Each row comes from the steps of one path. Every step used is in the known rows, and no mark comes twice. Write the path behind each row, first mark first.
In the rows, zero is written as 128.
Known rows:
zupos -> sugen -> bosid: [103 121 173 138 165 150 154  68 154 105 135  71 106 144 140 124 107 128
 132  71 157  80 138 117 115  76 132 174 111 179  91 132 154  84 175 104
  96  68 107 190 134 146 129 132 151]
guseb -> tilure -> tinur: [161 133 113 105 188 190 142 127  87 109 128 168 117 116 155 107 125 125
 137  90 127 162 136 112 189 118 131 118 192 143 135 126 102  98  90 104
 144 152 120 168 100 101 204 154 133]
guseb -> tilure -> zupos -> gubama -> bosid: [219 113 124 156 127 116 153 165  52 194 136 158 112 104 170  88 136 126
 130 171  52 144 148 164 215 138 161 145 170 101 144  93 117 129 118 149
 141 196 101  86  82 123 164 127  99]
sele -> sapa: [112 121 124 165 156 158  94 151 156 125 128  51 130 118 119 144 125 142
 113 155 199 130 158 134 146 131  94 105 145 140 150 102 112 115 106 135
 120  91 112  85 135  89 128 207 107]
sele -> fisami: [118  87 117 151 123 147  71 107 103 131 127  98 118 145 141 136 130 130
 149 161 157 115 150 133  86 180  98 108 130 165 125  80 130 126 105 122
 126  59 151 122 152 111 144 152 143]
sapa -> sele: [140 111 111 136  84 145  96 174 123  99 129 136 137 111 127 151 157 149
 130 156 160 139 152 130 118 130 107 112 154 103 128 123  99  97 120 136
  96 135 114 144 154 136 174 154 127]
kenu -> geget: [157 125 122 106 121 125 175 138 118  84 128 164 154 132 120 123 147 138
 118 148 141 107 124 136  99 148 129 163 176 147 122 160  92 148 128 131
  90  80 176 138 158 127  77 101 132]
sele -> zupos: [ 86 119 101 139 111 116  87 120 114 138 115 120 130 129 125 134 127 137
 135 154 103 123 121 110 113  95  91 107 134 132 173 102 117 136 105 137
 144 124 130 105 145 127 132 132 130]
bosid -> gubama -> zupos -> tilure: [121 207 119 106 152 155 173 147 117 122 121 177 150 141  90 147 106 136
  90 158 100 150  93 137 129 112 177 147  65 104 151 147 160 153 143 140
 198  65 140 119  91 146 104 109 147]
tilure -> zupos: [145 140 104 165 108 117 106 153 110 120 148 153 116 114 153 118 127 147
 122 151 116 148 139 115 152 143 128 109 178 105 136 147  97 111 103 126
 119 128 163 128 134 115 111 140 100]
sugen -> bosid -> gubama -> zupos -> sele: [128 186 187 142 181 149 148 123 137 115 155 155  95 177  94 170  70 132
 162  21 113 119 122  90 101 114 159 154  60 119 136 145 171 156 191 149
 149 132 111 142 112 139 134 101 159]
zupos -> tilure -> tinur -> geget: [106 108 107  85 187 130 210  66 124 114 128 101 142  87 154 118 174 117
  84 140 100 171 101 151 168 155 140 121 193 132  71 205 112 106 130 106
  96  60 131 115 111 106 143 158 181]
sugen -> bosid -> gubama -> zupos -> tilure: [107 216 167 109 172 149 182  92 130 122 146 172 109 151  71 147  83 136
 104  88  92 119 104 116 101  80 188 164  50 118 139 141 155 139 181 135
 172  78 111 131  92 167 148 119 177]
zize -> sele -> fisami: [153 105 136 139 134 114  69 147 112 157 125 108  98 124  95 132 137 115
 174 139 181 138 135 131 109 189 119 141 132 161 116  67  91 123 111  84
  99  94 185 113 139 120 153 150 113]
tinur -> tilure: [109 107 169 112 138 122 144 122 105 146 170 121 151 118 102 110  93 115
 107 186 142 178 148 158 152 109 128 120 152 166 136  89 107 124 117  81
 144 112  87 110 113 143 110 154 138]
sugen -> zupos -> tilure: [108 104 120  87  99 131 188  84 169 118  88 161 147 117 106 118 165 115
  99 148 125  99 108 101 106 115 136 122 101 141 124 123 127 149 117  99
 170  95 139 143 113 142 101 182 141]
tinur -> tilure -> zupos -> sugen -> bosid -> gubama: [118 178 193 143 168 118 155 111 124 101 162 130 108 141 115 119  56 102
  99  63 130 150 153 123 171 106 181 157 113 147 134 129 114  78 175  64
 124 167  98 171  87 193  76 100 129]
guseb -> tilure -> zupos: [154 137 106 137 100 156 121 172  75 138 136 187 102 134 147 119 111 137
 123 143  93 133 140  94 193 122 142 106 192 132 149 100  68 130  83 107
 134 157 143 134 104 130 155 151  78]
zari -> geget: [125  91 149  97 134 121 147  75 176 126 152  84 145 121 139 112 150 129
 114 154 157  98 157 135 121 155 142 134 149 116 127 131 107 120 114 123
 101 125 136 114 137 139 126 143 149]
tilure -> tinur -> geget: [129  91 110 128 189 110 151  76 108  96 173 107 116  90 166 114 157 127
 135 113 113 191 120 165 163 162 106 121 237 131  90 185  91  79 125 122
  62  98 157 133 123 114 153 149 166]
zari -> geget -> kenu: [104  67 139  89 118 129 133  62 167 144 200 118 123 119 143 127 148 116
 143 158 149  88 183 149 103 137 158 110 104 136 112 147 127 124  87 186
  84 119 156 154 156 144 129 169 131]
sugen -> bosid -> gubama: [118 181 177 141 181 133 114  91  95  65 190 184  89 139 103 121  75 158
 168  48 163 118 175 120 125 112 149 150  98 125 112 144 114  98 160 101
 115 143  86 142 104 168 196 159 164]
sugen -> bosid -> gubama -> zupos: [119 204 167 150 167 140 113 112 113 104 195 176  85 166  87 144  66 139
 155  56 111 137 124 128 107  89 157 159 104 111 140 117 145 117 176 142
 133 105 133 150 105 167 162 121 168]
gubama -> zupos: [135 147 119 142 128 135 116 136 128 157 156 132 133 144 114 137 111 145
 130 165 110 159 100 149 102  94 128 139 143 126 152 101 145 140 120 170
 133  62 177 143 133 125  95 110 133]
geri -> sele -> fisami -> geget: [112 107 144 121  58  99  97  78 131 106  86 129 129 154 155 107 123 125
 113 158 148  90 116 120  89 165  96 100 115 153 123 129  95 141 127 103
 100 118 115 132 164 124 110 129 147]
lugub -> zupos -> sele -> geri: [143 113 121 121 145 144 142 156 182 107 128  76 135 157 133 160 163 117
 166 143 158  57 126  58 127 122 142 139  83 129 105  94 181 162  99 181
 150 119 143  88 152 122  66  86 103]
sapa -> sele -> fisami -> geget: [117  81 103 130  64 136 100 148 131  96  72 103 120 138 149 126 157 129
 106 164 146  95 165 144 114 181  98  96 130 104 130 108 102 110 144 114
  87 108 110 124 161 134 124 115 145]
zize -> sele -> fisami -> geget: [136 106 142 117 129 104 114 130 146 138  94 105  99 137 113  91 129 114
 142 140 163 110 131 149 144 191 130 138 123 151 111 119  91 131 136  59
  91 116 157 115 140 131 108 116 117]
sapa -> sele -> zupos -> tilure: [ 87 130  71  94  53 131 135 159 149 148  37 121 158 104 117 168 179 136
  75 190  86 112 115  96 105  96 116  94  99  85 165 102 115 141 136 139
 155 137  85 106 148 135 160 131 140]
sugen -> bosid -> gubama -> zupos -> sele -> geri: [147 198 178 163 166 140 140 184 149 113 156 110  93 184  76 175  81 138
 163  35 142  84 129  63  94 128 164 155  51  94 136 117 198 147 173 192
 166 127  83 122 126 149 145  83 154]
lugub -> zupos -> gubama -> bosid: [185  94 124 128 177 112 157  65 126 173 182 113 139 118 156  99 168 121
 176 185  94 118 135 187 152  99 146 175 121 104 112  95 178 142 139 164
 132 133 153  66 113 132  87 104 137]
zize -> sele: [156 131 142 121 143 100 124 155 136 148 146 141 117 113  92 117 135 132
 169 133 173 151 125 128 157 143 136 163 152 142 107 123  89 110 117  82
 103 142 164 125 133 136 148 156  87]
geri -> sele -> fisami: [132 119 139 140  78 110  52  93 101 132 114 120 140 149 144 154 124 136
 140 166 167 124 117 109  53 167  99  94 125 160 124  87 108 147 102 124
 103 115 132 136 163 109 156 165 143]
zari -> geget -> kugod: [116  73 152 114 125 128 122  78 181 145 209 113 124 127 133  83 150 144
 125 123 174 113 165 181 131 146 126 113 144 114 108 147 127 133  95 113
  93 173 121 139 139 130 139 145 109]
sugen -> bosid: [107 128 174 139 155 132 121  67 143 107 158 134  86 131 114 119 102 147
 154  83 140 104 151 122 105  98 119 151 140 162  98 129 121 107 150 104
 103  98 103 143 135 137 176 161 169]
geri -> sele: [133 135 148 114  84  97  95 106 132 109 127 160 150 124 127 137 122 147
 138 162 171 143 113 109  92 104 109 120 148 141 114 135  98 137  98 123
 107 156 120 143 156 133 143 172 130]
lugub -> kugod: [104 114 129 130 138 134 127 149  93 109 111 119 124 121 131 101 110 146
 188 141 153 157 171 141 100  92 101 161 111 158 101 123 147 165 106 122
 135 102 150 140 120 113 129 146 101]
kenu -> geget -> kugod: [158 107 117 121 110 145 144 133 115 102 187 190 136 135 109  87 148 151
 121 106 152 123 139 175 114 130 104 147 172 146  97 165 110 155  96 115
  83 113 162 146 157 126  95 101  95]
bosid -> gubama -> zupos: [136 185 130 153 157 142 118 159  94 106 173 168 127 147 104 144  94 144
 148 120 126 166 112 153 129 113 150 150 110  97 167 128 139 134 132 159
 165 105 173 134 107 148 117 104 135]
bosid -> gubama: [139 148 137 136 164 128 118 127  85  75 166 174 135 131 120 124 102 152
 154 125 170 144 165 137 156 133 142 139 104 102 130 165 117 108 115 116
 152 138 133 120 114 142 149 155 133]
lugub -> zupos -> tilure -> tinur -> geget -> kugod: [100  96  92  76 186 154 177  23 143 119 206 137 117  99 156  92 191 107
 111 112  95 160  85 172 170 113 140 111 189 134  49 184 145 122  89 101
  98 107 172 124 106 123 105 122 132]
guseb -> tilure -> zupos -> gubama: [171 108 120 138  95 139 119 218  54 175 130 171 133 102 145 105 123 121
 139 131  95 104 154 134 191 148 159 129 189 115 134 107 102 137 119 140
 140 176 145  92  91 125 171 100  70]

Write each row's path:
[168 122 114 161 103 100 110 182  90 159 144 130 140  89 150 117 144 133
 142 145 107 105 153 143 147 177 136 138 180 104 101 162 128 115 129 145
 125 160 168  83 118 109 136  96  94]  tilure -> zupos -> gubama
[102  92 134 121  48 106  71  83 129 122 132 155 110 152 146  77 117 136
 119 130 169 108 125 166  93 141  73  74 112 144 102 142 115 162  95  92
  87 173  91 149 160 113 133 140 108]  geri -> sele -> fisami -> geget -> kugod
[ 86 145 114 121  70  94 105 107 145 141  57  90 170 132 151 150 128 130
 117 150 125 109  78  93  89  73  92 125 103 154 161 119 126 127 127 149
 120 160 123 173 164 140  95 113 115]  geri -> sele -> zupos -> sugen
[143 109 136 147 127 125 150 192 158 111  97  57 136 141 127 152 141 138
 141 135 182  78 141  62 127 165 124 127  95 133 112 126 161 141 106 166
 153 128  79  97 144  99 129 123 115]  zupos -> sele -> geri
[142  66 130 131 101 110 114 132 140 136 137 151 152  98 115 107 156 113
 178 115 137  91 145 154 105 149 106 149 143 123 109 133 134 133 140 146
 122 145 155 113 116 151 137 136 122]  sugen -> zupos -> gubama
[123  61 105 103 174 154 144  74  56 122 215 172  89  96 163 121 137  97
 158 111  82 153 152 163 198 124 139  82 216 171 101 141  93  88  76 169
  61 109 160 187 109 130 196 175 117]  guseb -> tilure -> tinur -> geget -> kenu
[155 223  96 100 209 173 183 145 121 109 123 178 149 123 116 144 127 123
  87 104  84 187  78 135 142 124 179 150 107  90 144 189 167 117 143 132
 198 107 150 152  90 103 118 103 163]  bosid -> gubama -> zupos -> tilure -> tinur
[136 191 163 150 157 169 138 135  76  84 137 173  77 151 143 121  65 134
 131  26 122  93 154  89 194  96 198 147 104 136 139 119 106  78 159  97
 131 174 124 200  79 188 152 116 108]  guseb -> tilure -> zupos -> sugen -> bosid -> gubama
[152 131 117 143 118 118 141 183 130 136 100 135 123 131 156 149 136 137
 135 118 117 124 127  72 143 174 139 102 140 125 112 165 128 148 124 134
 132 137 132 103 137  89  89 120 100]  tilure -> zupos -> sele
[139  74 140 113 105 137 151 126 177 117 105 143 137 134 119 136 147 116
 159  82 152 110 122  83 108 149 104 118 108 147 120 140 134 160 125 128
 133 152 129 151 134 124  97 162 122]  sugen -> zupos -> sele
[121  77 140 149 119 154 113 159 186 119  81  68 136 124 110 161 140 108
 139  84 196 115 139  82 125 163  83  93 114 146 149 119 130 152 126 145
 139 139  94 111 133  92  89 206  96]  sugen -> zupos -> sele -> sapa
[186 110 121 149 138  54 116 139 129 230 116 104 126  88 103  98 155 111
 171 158  87 160 119 178 162 136 122 182 120 106 155  97 136 130 146 137
 130 216 109  61 127 129 158 104 107]  zize -> sele -> zupos -> gubama -> bosid
[108 165 185 145 193 148 143  73 133  59 149 125 106 144 122 129  82 138
 147  36 169  91 160 134 132  93 162 180  65 143 111 164 146  79 186 100
 111 113  99 189 110 179 136 126 157]  zupos -> sugen -> bosid -> gubama
[207 113 117 188 134  80 141 139 103 178 148 127 122  94 172  96 160 136
 127 173  87 145 142 175 178 160 135 152 163  86 123 143 139 122 131 160
 124 164 113  70 111 105 120 116 114]  tilure -> zupos -> gubama -> bosid
[130 177 128 145 167 158 139 150 110 100 136 114 147 162 124 150  94 132
 128 116 145 136  96 159 143  99 165 173  76 112 147 143 167 109 154 162
 158  83 169 177 103 165  56  70 119]  bosid -> gubama -> zupos -> sugen
[117 125 145 136 109 106 126 154 105 161 163 140 133 112 119 117  98 110
  88 192 106 188 140 131 167 131 134 101 192 133 145  92  83 121 100  82
 143 136 127 112 111 131  74 140 110]  tinur -> tilure -> zupos
[102 116  71 131  65 128  69 183 131 126  91 126 135 115 130 164 158 145
 125 158 109 131 134 114 102 107  80  86 149  80 168  87 104 117 124 156
 122 156 115 123 165 142 167 122 123]  sapa -> sele -> zupos
[105 136 193 136 140 123 163  97 152 148 147  83 108 126 126 117  76  98
  94 104 117 147 141 122 139  88 156 141 148 179 112  97 127  94 169  70
 116 125 110 175 110 169  71 118 135]  tinur -> tilure -> zupos -> sugen -> bosid
[158 176 131 162 147 133 130 242 131 104 127 105 134 174  96 183 104 136
 144 105 152 107 114  79 122 157 159 144  53  79 149 126 183 160 125 202
 189 132 115 103 125 123 104  70 119]  bosid -> gubama -> zupos -> sele -> geri
[ 75 169 145 143 164 125 124  87 133  86 113 105 110 148 122 137  84 130
 144  34 115  81 136 111 119  81 142 158  49 139 160 130 157  93 188 118
 147 150  97 163 122 180 134 100 153]  sele -> zupos -> sugen -> bosid -> gubama
[125 125 128 119  52  54  71 145 109 173  96 134 175 105 125 142 126 131
 152 152 100 105 109 121  78 118  99 129 136 112 147 128 136 154 135 170
 128 208 122  74 150 131 176 106 121]  geri -> sele -> zupos -> gubama
[117 146 144 149  97 121  67 128 148 120 107  85 144 120 123 157 111 140
 113 158 210 135 124 109 111 117  84  89 156 137 140 108  88 120  99 147
  98 147 111 105 147  94 146 215  98]  geri -> sele -> sapa
[110  95  99 131 110  99 100 159 103 173 105  94 155 105 130 130 142 131
 159 149  99  97 137 153 120 126  97 140 136 119 148 117 147 142 137 156
 149 152 134  65 134 122 160  92 124]  sele -> zupos -> gubama
[135 154  84  61 206 173 186  66 172 105 129 158 145 115 154 129 183 104
 109 130  92 137  92 110 135  97 159 130 133 139  92 159 169 123 111 117
 163  92 192 133 116  99  85 118 152]  lugub -> zupos -> tilure -> tinur
[111  55 104 135  50 148  71 151 126 107 138 128 109 146 147  92 151 135
 109 120 162 103 160 189 121 165  74  76 122  97 104 122 125 125 117 105
  74 144  93 152 164 129 149 117 107]  sapa -> sele -> fisami -> geget -> kugod
[112 181  94  81 109 110 141 105 158 137  43 161 172  96 152 149 159 123
  74 143  77 157  63  78  88 106 113  96 129 123 148 166 130 138 109 114
 168 180 103 133 142  90 162 133 159]  geri -> sele -> zupos -> tilure -> tinur
[146  90 110 157 137  78 132 115 110 193 112 100 141 105 149 109 152 127
 139 189  73 126 131 184 145 116 105 156 117  97 156  93 173 143 140 170
 149 165  78  57 132 110 148 117 142]  sele -> zupos -> gubama -> bosid
[ 90 147 117 128  58  77  69 110 115 141  96 148 144 133 130 149 123 144
 129 171 112 139  85  87  80  80  84  99 133 126 167 105  97 146 105 143
 127 184 112 119 161 125 150 145 135]  geri -> sele -> zupos
[135 122 100  83 157 156 185  77 179 100  97 171 148  87 139 115 177  95
  93  90 108 147  94  99 122 139 127 118 134 125 109 184 130 113 116 103
 165 124 145 173 106 103 126 169 158]  sugen -> zupos -> tilure -> tinur
[104 155 167 149 152 163 152  91 167 138 139  80 107 164 118 139  99 122
 126  72 109 109  87 132  83  57 148 179 106 172 122 100 177 114 184 159
 107  43 150 203 127 159  95  87 150]  gubama -> zupos -> sugen -> bosid
[107  83 119 128 114 135 115  90 129 108  91 107 115 162 151  99 126 123
 123 158 139  93 150 155 124 172 101 107 112 148 123 130 122 137 128 102
 116  69 128 113 148 119  94 127 142]  sele -> fisami -> geget
[ 87 163 101  77  54  90 142 101 141 161  38 149 171 119 123 153 138 131
  78 194  92 115  74  79  77  81 115  96  96 142 164 124 109 172 109 122
 168 158  93 105 142 127 136 147 143]  geri -> sele -> zupos -> tilure
[112 160  52  94 118 152 136 159 146 112  48 136 159  81 146 165 194 120
  62 132  67 154 104  95 117 126 101  94 134  81 149 144 123 104 129 128
 159 164 101 131 145 100 177 122 154]  sapa -> sele -> zupos -> tilure -> tinur
[122 122 147 130 126 122 157 138 129 153 132  86 150 119 142 116 101  97
  78 174 125 160 117 143 172 115 155 129 162 158 138 102 112 104 118  79
 136 113 136 158 107 153  18  97 100]  tinur -> tilure -> zupos -> sugen
[126  95  82 127  56 112  72 215 111 158  86 105 159  84 132 157 174 129
 142 146 105  95 153 144 102 144  95 128 144  65 155 102 136 132 158 176
 124 180 123  74 150 139 192  78 116]  sapa -> sele -> zupos -> gubama
[134 111 154 120 107 110 165 177 128 170 116 119 140 132 129 140 101  96
 100 155 110 166 128  88 164 151 146  96 154 146 134 123 111 154 120  88
 146 154  98  98 116 106  71 124 110]  tinur -> tilure -> zupos -> sele
[124  83 137 122 104 116  79 127 143 149 153 135  79 140 105  54 128 116
 146  97 177 132 138 192 143 172 104 127 122 142  89 126 104 136 110  49
  81 154 133 133 142 121 126 119  81]  zize -> sele -> fisami -> geget -> kugod
[149 188  89 100 176 165 198 128 148 148 106 138 148 117 129 138 153 116
  75 137  74 179  60 131 122 109 157 134 137 120 124 164 171 134 125 145
 179  66 147 152 113  75 126 110 160]  gubama -> zupos -> tilure -> tinur
[136 171 133 166 173 167 115 210 138 120 117  82 135 159  96 188  87 135
 127  93 167 150 121 115 147 151 138 111  71 102 171 123 164 155 147 184
 166 121 103  84 109  95  93 134 107]  bosid -> gubama -> zupos -> sele -> sapa
[107  87 128 139  89 154 136 143 152 169 112 102 103 190 126 104 113 117
 115  98 115 124 102 170 113 167 107  91  73 138 117 136 190 210 127 140
 124  92 105 134 148  88  64  70 110]  gubama -> zupos -> sele -> fisami -> geget -> kugod
